Each row was made from one path, in order. Every step used is in the known rows, and no mark comes twice. Write each row's path.
Known rows:
peza-vima: [-0.23  0.19  1.15 -0.48 -1.47 -2.18  0.61  0.61 -1.96  1.71  2.46  3.14
  3.60 -2.20  0.64  2.02  0.93 -0.43 -1.19 -3.03 -2.73 -1.33 -1.41  2.68
  2.41 -0.80 -4.16  1.65]
dogef-sobibe-peza-vima-vubod: [-2.09  3.26  1.36  0.18  3.26 -0.95 -3.16  3.45  0.31 -1.58 -1.28  2.13
  3.87 -4.81  0.57  5.78  0.35  1.21 -0.03 -0.30 -2.96 -0.39  1.46  2.30
  1.53  1.06 -4.11  1.20]
peza-sobibe: [ 1.11  0.83  1.95 -1.66 -1.55 -1.74  0.31 -0.98 -1.43 -0.06  0.38  0.93
  3.28 -0.32 -0.91  1.31  0.12  0.36  2.74 -3.04 -0.39  0.42 -2.98  4.59
  1.00  0.57 -2.90  2.33]
sobibe-duri: [ 2.16 -1.29  4.56 -1.11 -2.11 -2.66  0.78 -1.43 -0.75 -0.78  2.03  0.61
  0.64 -0.07  1.61  3.58 -0.01 -0.51  2.04 -0.38 -2.29 -1.38 -0.86  5.37
  0.10 -0.71 -2.47  0.90]
rudim-rataguf-zode-ligi: [ 4.89 -4.15  2.84 -0.99  0.11 -2.27  3.23  3.44 -6.29 -3.55 -2.30  1.26
 -0.48 -0.36  0.10  2.50 -0.76 -4.09  2.19  1.62 -2.30  0.76 -6.63  3.77
  2.98 -1.99  0.28 -4.15]
vima-peza-sobibe-duri: [ 1.66  2.77  6.35 -0.96 -0.07 -0.75 -1.04 -3.58  2.19 -1.65  2.40  1.95
 -1.07  0.30  2.06  2.64  1.27  1.33  3.59  0.32  0.78  0.54 -2.07  3.36
  0.97  1.83 -2.50  3.47]
zode-ligi: [ 2.62 -2.26  1.30  1.61 -0.94 -3.17  0.82 -1.41 -4.69 -1.01 -0.23  1.07
  0.85 -0.59 -0.58  2.88 -2.53 -1.16  1.23 -0.18 -2.97 -0.36 -2.21  3.09
  1.19 -2.10 -2.88 -3.66]
bivofip-vima-peza-sobibe-dogef-rataguf-rudim: [ 0.57  4.71  0.52  0.19  6.63  0.00  0.80 -7.50  5.18  3.07 -2.37  0.68
  1.61  0.88  1.27  1.20 -3.31  0.92 -0.03  0.03 -0.50 -0.29 -0.93  3.68
  2.17  0.79 -0.37  0.67]
dogef-sobibe: [ 0.83 -3.48  1.63 -0.95 -1.25 -1.23 -1.22  1.39 -1.69 -0.56  0.70 -0.37
  4.40 -1.19 -0.72  3.85 -3.10 -0.22  1.73 -2.27 -2.75 -2.72 -3.33  4.25
  1.67 -1.42 -2.71  0.19]
rudim-rataguf-zode: [ 2.69 -3.71  2.65 -2.22 -1.27 -1.44  2.96  3.65 -4.11 -2.17  0.27  1.84
  1.81 -0.34  0.18  2.09  1.84 -3.65  1.52 -0.57 -1.28 -0.04 -6.57  4.88
  2.56 -1.61 -0.04 -0.74]
vubod-vima: [ 0.61 -2.13  0.70  0.22 -1.29 -1.71  0.83  2.19 -3.17  2.97  3.37  3.28
  2.39 -0.46 -0.14  2.47 -0.10 -0.87 -0.05 -2.68 -1.60 -0.75  0.43  2.74
  2.96 -0.21 -1.51 -0.50]
bivofip-vima: [ 1.50 -2.90  1.38  0.73  2.71 -2.38  0.68 -2.07 -2.24  2.09  3.92  2.94
  2.80 -0.71  0.43  4.32 -0.52  0.55 -0.13 -1.44 -1.44 -1.41  0.68  4.92
  0.62 -1.58 -2.99  0.03]
vubod-vima-peza: [-0.77 -0.85  1.19  2.67 -0.05 -0.48 -0.44  0.13 -1.17  2.76  5.12  5.06
  0.50 -0.58  0.33  3.10  0.56 -0.42 -0.18 -1.65 -0.82 -0.51  0.10 -0.07
  4.08  0.30 -2.20 -0.28]
vima-peza-sobibe-bivofip: [ 0.55  1.73  3.50  0.06 -1.74 -0.07 -1.31 -3.38  1.66 -1.92  0.68  3.17
  1.28 -0.87  3.13  3.03  1.47  2.27  0.92 -0.29  1.25  1.68 -2.49 -0.70
  1.51  1.87 -3.78  0.46]
zode-ligi-rudim: [ 2.17 -1.98 -0.59  3.63  0.23 -1.98  1.94 -1.16 -5.45 -1.33 -2.04 -0.57
  0.10 -0.08 -0.75  0.61 -2.90 -2.69  2.36  2.45 -6.71 -1.29 -2.70  1.60
  0.12 -3.61 -1.59 -3.92]
sobibe-dogef: [ 1.46  0.53  1.48  1.56 -3.45 -5.13  0.10 -1.51 -0.31  0.95 -1.27 -1.26
  3.58 -0.27  0.91  2.93 -0.39 -0.90  0.14 -2.13 -0.29 -0.53 -0.10  4.28
  0.83 -2.43 -2.89 -1.19]
vima-peza: [-0.13 -0.59  1.98  1.95 -1.04 -1.37 -0.16 -3.30 -0.65  0.32  4.55  3.17
  1.50 -0.90  0.15  2.88  0.21 -0.21  0.53 -1.17 -1.26 -1.48 -2.31  1.06
  2.26 -1.77 -3.68 -0.02]
rudim-rataguf-dogef-sobibe: [ 3.33 -3.23  2.45 -0.70 -2.61 -0.44  1.14  3.67 -0.13 -1.64 -0.44 -1.14
  3.36 -2.11 -2.16  2.19 -3.19 -0.28  1.11 -2.67  0.32 -2.47 -5.96  4.96
  2.82 -1.88  0.24 -2.13]
rataguf-dogef: [ 1.46 -1.64  0.87  1.11 -4.89 -2.02  3.80 -0.73 -0.75  1.66  0.70  0.17
  2.51 -0.54 -1.15  2.37 -1.70  0.42  0.39 -1.03 -0.96 -1.50 -1.12  4.29
  0.33 -2.82 -1.54 -0.36]
dogef-rataguf-zode-ligi-rudim: [ 1.23 -3.17 -1.30  1.16  1.63  0.70  4.19 -0.79 -5.29 -2.45 -5.03 -2.76
  0.49  1.68  0.19 -0.32 -6.01 -4.89  1.97  4.63 -9.15  0.21 -4.19  1.61
  0.22 -3.91  0.64 -4.49]
vubod-vima-peza-sobibe: [-0.38  1.71  1.39  0.56  0.21  0.24 -0.80 -0.22 -0.26  2.20  3.33  4.88
  0.56 -0.51  0.17  1.86  0.72  1.05  1.65 -2.35  1.29  0.92 -0.69  0.30
  3.77  2.81 -1.95  2.26]
peza-vima-vubod: [-1.02  2.49 -0.05  0.67  0.64 -1.96 -0.24  1.71 -1.64  1.15  2.04  2.72
  4.24 -3.22 -0.15  2.57  1.33  0.64  0.20  0.22 -3.66 -0.13 -0.81  1.25
  4.90 -1.50 -4.60  0.96]
vima-bivofip: [ 0.60 -1.60  0.15 -0.30 -0.04 -2.07  0.53 -0.79 -3.14  2.35  1.85  3.05
  5.57 -0.54 -0.55  2.87  0.17  0.34  1.89 -1.64 -2.67  0.09 -1.29  2.69
  0.95 -3.81 -3.78 -0.53]
ligi-zode: [-0.62 -0.91  0.16 -1.17 -3.61 -1.71 -0.70 -0.03 -3.18 -0.35 -0.10  0.62
  2.90  1.46  0.71  3.24 -1.25 -3.40  0.75 -0.87 -4.91  0.64  0.08  3.76
  0.87 -1.67 -3.36  2.06]
zode-ligi-rudim-rataguf: [ 4.02 -2.24  0.52  3.18  1.25 -1.88  1.64  0.72 -5.32 -3.66 -1.63 -0.14
 -0.04 -0.81 -1.98 -1.04 -1.63 -3.63  2.39  1.33 -5.15 -1.41 -6.31  2.05
  2.27 -3.53 -0.19 -5.65]

Write each row's path:
[ 3.16 -3.67  3.84  0.97  2.75  1.78 -1.14  0.21  3.36 -1.55  1.77  2.36
  0.97 -2.51  2.88  6.31 -2.30  2.59 -1.33  1.39  3.05 -1.27 -2.37  1.09
  2.75  0.56 -0.65 -3.50]
rudim-rataguf-dogef-sobibe-bivofip-vima-peza
[ 0.08  0.83  2.61  1.12  4.59 -0.36 -1.09 -4.38  0.58  1.61  4.43  4.24
  1.20 -0.26  0.79  3.81  0.21  2.20  1.65 -0.82  1.02  0.73 -0.38  2.52
  1.65  1.87 -3.28  2.68]
bivofip-vima-peza-sobibe
[-0.98  2.39  1.10 -0.94  2.44 -2.37 -0.19  0.38 -1.58  2.32 -0.22  5.82
  4.51 -2.89  2.36  4.38  3.61  1.02 -1.33 -2.28 -2.45  1.26  2.57  1.59
 -1.23 -1.12 -4.79  0.74]
sobibe-peza-vima-bivofip
[ 6.06 -2.62  3.60  1.32  0.25  0.05  1.85  2.61 -0.80 -4.77 -4.73 -3.81
 -2.62 -0.94  0.07  1.37 -5.35 -2.34  3.64  3.94 -4.01 -2.41 -5.48  4.22
  1.10 -2.16  2.54 -5.17]
zode-ligi-rudim-rataguf-dogef-sobibe-duri
[ 0.36 -1.90 -1.01 -0.23  1.26 -1.32  0.75  2.16 -3.34  5.04  2.44  5.17
  4.85 -0.57 -0.30  2.82  0.10  0.34  1.00 -2.19 -1.78  0.80  1.35  1.09
  2.63 -1.64 -2.59 -1.16]
vubod-vima-bivofip
[ 2.04 -3.52 -0.56  2.09 -0.23 -1.12  3.94  0.83 -7.36 -1.61 -4.65 -0.47
 -0.71  1.39  0.79  1.44 -2.21 -4.87  3.13  5.66 -7.68 -0.21 -3.44  1.97
 -0.12 -3.64 -0.70 -3.24]
rataguf-zode-ligi-rudim
[ 0.27  1.23  0.48  0.07 -1.87 -2.74  0.60 -3.12  1.37  0.30 -1.68 -3.63
  4.95  0.06  0.14  1.41 -4.45 -1.08 -0.89 -2.73 -2.04 -0.08 -1.17  4.05
  0.85 -2.98 -1.32 -2.44]
sobibe-dogef-rataguf
[-0.09  0.31 -0.10 -1.27  0.84 -2.14  0.39  0.49 -2.42  3.55  1.68  4.95
  5.85 -2.44  0.65  2.13  1.07  1.08 -0.31 -2.20 -2.97  0.18 -0.95  1.22
  2.55 -2.51 -4.91  0.69]
peza-vima-bivofip
[ 1.69 -0.80 -1.17  2.11  0.55 -1.11  3.67 -1.71 -3.35 -1.88 -8.65 -5.39
  1.11  1.97  1.58  0.39 -6.36 -4.80  1.27  4.59 -7.88  1.27 -2.31  1.90
 -0.09 -3.93  1.31 -5.28]
sobibe-dogef-rataguf-zode-ligi-rudim
[-0.57  3.05  0.92 -1.52  1.02  1.21  1.08 -0.39  2.25  1.41 -3.10  0.02
  1.48  1.47  2.45  1.96 -2.71 -1.63  0.47 -0.50  0.31  3.66 -0.59  0.81
  3.62  2.53  1.24  1.00]
vubod-vima-peza-sobibe-dogef-rataguf-zode
[ 2.45 -3.32  1.56  3.51  3.30  2.71 -0.21  0.02  2.52 -1.82  0.12  0.89
 -0.02 -1.70  2.24  3.62 -2.37  0.98  0.00  3.93 -0.67 -2.23 -3.10 -0.45
  1.74 -0.74  0.29 -4.05]
ligi-rudim-rataguf-dogef-sobibe-bivofip-vima-peza
[ 2.60 -1.11  3.72 -0.75 -0.81 -0.59  0.53  3.32  1.18 -3.45 -2.04 -0.23
  2.28 -3.40 -0.90  4.47 -1.08 -0.43  0.02 -2.74  1.22 -1.56 -2.70  5.84
 -0.72  0.07  0.27 -2.16]
rudim-rataguf-dogef-sobibe-peza
[ 0.37  1.41  2.06 -0.07 -0.71  0.60 -1.17 -0.41  0.92  0.90  1.85  5.02
  0.29 -1.15  3.31  3.06  1.40  2.01  0.09 -0.82  1.84  2.33  0.18 -2.03
  3.18  4.31 -2.27  0.33]
vubod-vima-peza-sobibe-bivofip
[ 0.60 -1.85  2.62  2.08  2.85 -0.43 -1.39 -4.29  0.78  0.79  4.44  4.98
  0.64 -1.07  4.22  6.33  0.89  2.31 -1.45  1.42  0.32 -0.13  1.41 -0.10
  0.80  0.28 -4.06 -1.93]
sobibe-bivofip-vima-peza
[ 0.63 -3.08  2.95  1.19  3.81  0.98 -3.83 -2.01  1.72 -0.56  2.82  3.10
  2.04 -1.18  3.95  7.17 -2.00  2.63 -0.71  1.26  0.06 -1.16  0.25  0.25
  1.22  0.98 -3.90 -1.23]
dogef-sobibe-bivofip-vima-peza
[ 1.92  1.53  6.29 -0.23  5.05 -0.74 -1.49 -4.69  2.54  0.23  4.34  3.70
 -1.80  0.46  3.18  4.96  0.99  2.51  2.77  1.12  1.23  0.65  0.69  4.46
  0.54  2.59 -2.08  3.55]
bivofip-vima-peza-sobibe-duri
[-0.37  1.48  2.24 -0.72 -1.24 -0.74  0.30  2.35  1.43  0.11 -2.49  0.80
  2.68 -3.65  1.42  5.55 -1.28  1.20 -1.79 -2.47 -0.97 -1.73  1.75  3.75
 -1.48  0.92 -2.48  1.05]
rataguf-dogef-sobibe-peza-vima
[ 3.06  0.65  1.00  2.16  1.98  0.19  1.35  4.18 -1.44 -3.53 -6.31 -0.47
 -0.72 -4.43  0.49  2.09 -2.39 -1.75 -0.05  1.18 -3.69 -1.03 -2.54  1.93
 -0.43 -0.35  0.65 -4.56]
zode-ligi-rudim-rataguf-dogef-sobibe-peza-vima
[ 2.07 -3.67  0.82  0.16 -0.42 -0.33  3.91  3.56 -4.95 -2.39 -2.33  0.55
  1.47  0.35 -0.33 -0.37  1.62 -5.22  2.73  2.30 -5.38 -1.26 -6.96  3.67
  1.78 -3.33  1.34 -1.28]
ligi-rudim-rataguf-zode
[-1.41  3.61  0.76  0.64  0.78 -0.06 -0.50  3.38  2.07 -0.26 -2.73  0.47
  3.64 -4.97  0.11  5.88 -1.30  2.36 -0.67  0.69 -2.05 -0.29  1.86  2.58
  0.91  0.49 -2.83  0.66]
rataguf-dogef-sobibe-peza-vima-vubod
[ 3.44 -1.70  2.31  0.39 -3.51 -1.92  3.52  1.21 -0.59 -0.64  1.12  0.23
  2.24 -1.53 -1.94  1.05 -0.33 -0.72  0.39 -2.40  0.36 -1.29 -4.73  4.76
  2.11 -2.42  0.08 -2.31]
rudim-rataguf-dogef
[ 4.09 -1.14  1.35  2.81  1.41 -0.29  1.41  2.78 -1.99 -4.99 -6.50 -2.24
 -0.83 -2.23 -1.02  2.52 -3.74 -2.08  1.50  1.74 -3.37 -1.58 -3.58  3.37
 -1.85 -1.66  1.75 -6.01]
zode-ligi-rudim-rataguf-dogef-sobibe-peza
[-1.12  2.08  2.58 -0.62 -0.01 -2.54  0.14  0.39 -1.29  0.24  0.40  4.17
  2.13 -3.05  2.21  4.11  3.01 -0.38 -2.30 -3.40 -1.96 -0.22  2.05  3.35
 -0.86  0.81 -4.35  1.38]
sobibe-peza-vima
[-2.25  4.70  1.28  1.29  2.17 -2.28 -0.93  1.20 -0.70 -0.37  0.30  3.57
  3.06 -4.31  1.08  4.49  3.23  0.84 -1.37  0.23 -2.83  0.89  2.76  2.00
  1.18  0.04 -4.47  0.85]
sobibe-peza-vima-vubod
[-1.07  1.01  1.21 -1.85  3.61 -0.75 -2.32  2.33 -0.86  1.30 -1.51  4.46
  5.79 -3.65  2.03  5.54  0.52  1.15 -0.41 -2.94 -2.58  0.04  1.69  2.07
 -0.86 -0.19 -4.54  0.92]
dogef-sobibe-peza-vima-bivofip
[ 0.07 -0.83  2.53 -0.68  0.21 -1.33 -1.88  0.79 -0.63 -2.41 -1.30  0.72
  3.16 -1.69  0.57  5.77 -1.15 -0.06  0.22 -2.88 -1.80 -1.58  0.02  5.00
 -2.21  0.36 -3.11  0.12]
dogef-sobibe-peza
[ 0.49  4.39  2.59  1.51 -1.98 -2.67 -1.39 -3.92  2.39  0.23 -0.68  0.25
  1.73 -0.40  1.13  2.20  0.74  0.61  1.58 -1.57  2.01  1.24 -1.27  1.97
  2.15  0.35 -2.81  1.74]
vima-peza-sobibe-dogef
[ 0.62  3.19  2.33  0.13  1.86 -0.19 -0.50  5.50  2.39 -2.77 -2.41  1.19
  2.85 -6.04 -0.60  4.65  0.39  1.35 -0.61 -0.36 -0.06 -0.44 -1.69  3.07
  2.75  0.85 -1.20 -1.02]
rudim-rataguf-dogef-sobibe-peza-vima-vubod
[ 0.51  5.98  0.83 -0.15  1.67 -0.29  0.90 -6.11  5.37  1.36 -3.89 -1.03
  2.20  0.46 -0.18 -1.03 -3.31 -0.03  0.84 -0.68 -0.98 -0.19 -3.79  2.71
  2.88  0.17 -0.76  0.60]
vima-peza-sobibe-dogef-rataguf-rudim
[ 1.38  2.90  0.64  0.05  2.21  0.56  0.85 -0.78 -0.10 -0.14 -5.26 -0.54
 -0.74  1.26  2.32  2.79 -5.31 -1.80  1.02  1.88 -0.44  4.88 -0.44 -0.25
  3.71  2.13  1.71 -2.63]
vubod-vima-peza-sobibe-dogef-rataguf-zode-ligi
